What can hang from each mark
Z400: Z240 Z665 Z681 Z690
Z165: Z400
Z122: Z400 Z690
Z665: Z165
Z240: Z122 Z165 Z665 Z690
Z690: Z400 Z665 Z681

In the rows, 128 means zero.
Known rows, with every way that one mark hangs from another
Z665[Z165[Z400]]: [145 135 178 147 119 110 126 121 131 132 108 135 112 116 120 122 130 137
 141 102 125 147 173]
Z690[Z681]: [144 133 116 141 142 123 125 125 136 132 128 153 148 113 136 102 126 117
 153 129 118 156 131]
Z690[Z400[Z240[Z122] Z681] Z665[Z165]]: [151 141 144 162 122 117 122 123 144 128 133 142 178 149 151 108 125 148
 190 116 116 122 153]
Z122[Z400[Z240] Z690[Z665[Z165] Z681]]: [176 142 129 139 152 110 137 110 137 110 127 157 218 176 172 114 120 116
 169 144 111 103 201]
Z665[Z165[Z400[Z240 Z681 Z690]]]: [145 133 159 149 145 105 128 117 137 117 119 136 127 157 125 123 127 143
 139 104 126 118 176]
Z122[Z400]: [132 134 140 121 152 125 126 113 104 132 121 127 144 148 105 133 128 126
 144 128 118 134 197]
Z122[Z400[Z665] Z690[Z681]]: [153 131 138 113 155 112 136 109 118 112 141 110 176 164 151 118 120 107
 144 133 106 117 187]
Z665[Z165[Z400[Z240 Z681]]]: [144 141 176 152 131 107 125 113 134 123 114 145 127 143 124 129 129 139
 146 101 124 122 176]
Z240[Z165]: [128 128 162 134 101 125 121 130 122 116 109 116 127 141 125 119 127 129
 132 111 144 154 138]
Z665[Z165[Z400[Z690[Z681]]]]: [152 128 155 148 139 107 128 123 139 128 114 134 119 124 124 108 126 139
 143 104 123 153 174]
Z122[Z400[Z240] Z690]: [160 137 141 125 157 113 138 107 123 110 134 143 200 196 156 136 122 122
 134 149 121  78 186]
Z400[Z240[Z122 Z165] Z665 Z681]: [116 138 157 128 103 116 126 117 131  88 155 108 147 219 146 148 119 140
 125  94 127  99 113]
Z400[Z240[Z122 Z165 Z665] Z681 Z690]: [126 138  90 147 135 119 133 135 145  87 153 133 164 252 154 133 113 156
 126 122 136 107 120]
Z400[Z240 Z665 Z681]: [110 130 138 117 130 116 127 111 122  98 159 111 132 184 146 158 121 124
 118 111 121  58 134]
Z240[Z165 Z665 Z690[Z400 Z681]]: [144 153 101 136  82 115 113 149 114 117 101 140 145 154 182  95 115 111
 163 135 135 188 132]
Z240[Z122[Z690] Z165 Z665]: [140 151 129 147  66 127 136 149 150 102 135 130 164 203 173 122 114 148
 129 125 135 164  98]
Z165[Z400[Z681]]: [118 143 158 135 158 118 119 109 120 133 131 130  84 140 122 145 134 124
 152 104 123 115 175]
Z690[Z400[Z665] Z681]: [147 123 153 138 129 111 118 117 123 139 142 122 147  87 145  90 122 118
 166 118 110 152 149]
Z122[Z400[Z240[Z665] Z681] Z690]: [147 148 123 129 164 116 137 108 121 105 139 139 193 218 155 143 121 120
 144 148 116  72 196]
Z240[Z165 Z665 Z690]: [122 152  91 118  70 124 120 157 115 103 102 125 122 181 174 130 116 115
 127 135 145 162 117]

Rows
[138 103 113 119 135 107 136 133 137 104 145  87 129 139 137 102 115 131
 116 109 117 138 141] | Z400[Z665[Z165] Z690[Z681]]
[136 138 112 114 127 113 120 135 113 120 115 104 134 157 153 111 124 116
 150 128 120 144 122] | Z240[Z690[Z400[Z665[Z165] Z681]]]
[122 114 125 101 160 118 132 116 101 114 145  84 128 166 113 137 120 128
 121 120 117 115 197] | Z122[Z400[Z665 Z690]]
[150 151  90 138  99 111 129 138 136 108 122 178 172 175 186 126 114 124
 130 146 128 117 120] | Z400[Z240[Z665[Z165] Z690[Z681]]]
[132 138 134 112  71 110 128 134 127  86 144 123 154 215 183 144 113 134
 108 113 135 116  85] | Z400[Z240[Z122 Z165 Z690] Z665]
[141 143 165 129 117 121 131 122 127  98 133  96 171 222 133 121 121 141
 145 106 123 162 142] | Z240[Z122[Z400[Z665 Z681] Z690] Z165]
[140 151 151 144 115 111 130 118 138 121 149 166 126 171 175 154 122 140
 132 120 127  94 149] | Z165[Z400[Z240[Z122[Z690] Z665]]]
[129 158 139 120  98 114 118 137 122 101 119 111 112 220 158 129 123 131
 146  96 131 183 102] | Z240[Z122 Z165[Z400[Z665 Z681]] Z690]
[127 138 173 127 113 107 126 110 127 117 158 138 103 158 159 160 123 138
 123  99 124  90 148] | Z165[Z400[Z240[Z122] Z665]]
[160 134 158 120 138 105 133 104 119  97 139 127 197 190 167 123 116 111
 140 130 118  98 192] | Z122[Z400[Z240[Z165] Z665] Z690[Z681]]
[110 122 143 115 165 111 125 113 118 115 154  88  67 158 130 149 126 126
 129  96 121  95 174] | Z165[Z400[Z665 Z681 Z690]]
[157 161  77 136 114 119 126 149 151 120 120 159 159 177 177 103 121 129
 175 127 112 197  88] | Z240[Z122 Z690[Z665[Z165[Z400]] Z681]]
[149 137 180 151 116 106 127 116 134 126 113 150 128 128 132 128 128 141
 136 105 128 126 172] | Z665[Z165[Z400[Z240]]]
[122 158 126 132 141 111 119 116 119 118 134 155 102 181 164 159 125 121
 144 119 127  88 163] | Z165[Z400[Z240[Z665 Z690] Z681]]
[155 133 137 142 134 118 130 122 143 111 136 122 184 165 184 116 124 121
 165 139 128  85 143] | Z122[Z690[Z400[Z240[Z165] Z681] Z665]]
[129 158  89 126 104 115 125 147 122 117 107 138 110 169 167 134 120 120
 138 130 124 147 141] | Z240[Z665[Z165[Z400[Z681]]] Z690]
[127 154 106 129  87 120 113 149 107 112 102 117 130 179 169 115 118 117
 154 131 139 166 133] | Z240[Z165 Z665 Z690[Z400[Z681]]]
[153 148 131 134 159 113 137 109 123 104 132 139 197 217 152 137 120 124
 146 143 115  82 200] | Z122[Z400[Z240[Z665[Z165]] Z681] Z690]
[153 127  91 148 127 116 131 135 159  95 150 153 187 204 176 109 114 147
 145 126 135 128 114] | Z400[Z240[Z122 Z165] Z690[Z665 Z681]]
[159 143  89 133 124 115 118 142 131 130 105 142 161 127 174  88 123 110
 184 138 117 173 129] | Z240[Z690[Z400 Z665[Z165] Z681]]
[153 127  69 145 146 118 137 135 163 103 163 162 187 195 177 115 114 146
 143 138 124 110 107] | Z400[Z240[Z122] Z690[Z665 Z681]]
[145 146 127 123 135 116 120 116 106 112 113 152 173 184 145 130 122 117
 157 132 127 129 191] | Z122[Z400[Z240[Z165 Z690[Z665 Z681]]]]
[134 150 102 146 124 123 136 139 136 117 137 130 159 206 120 123 116 162
 144 121 109 171 160] | Z240[Z122[Z400[Z681 Z690]] Z665[Z165]]
[150 135 111 149 122 123 125 134 149 128 118 148 152 100 148  97 125 118
 180 121 114 162 148] | Z690[Z665[Z165] Z681]
[126 144 120 143 157 111 128 119 136 113 157 147 112 201 153 151 122 146
 136 113 125  92 159] | Z165[Z400[Z240[Z122 Z665] Z681 Z690]]
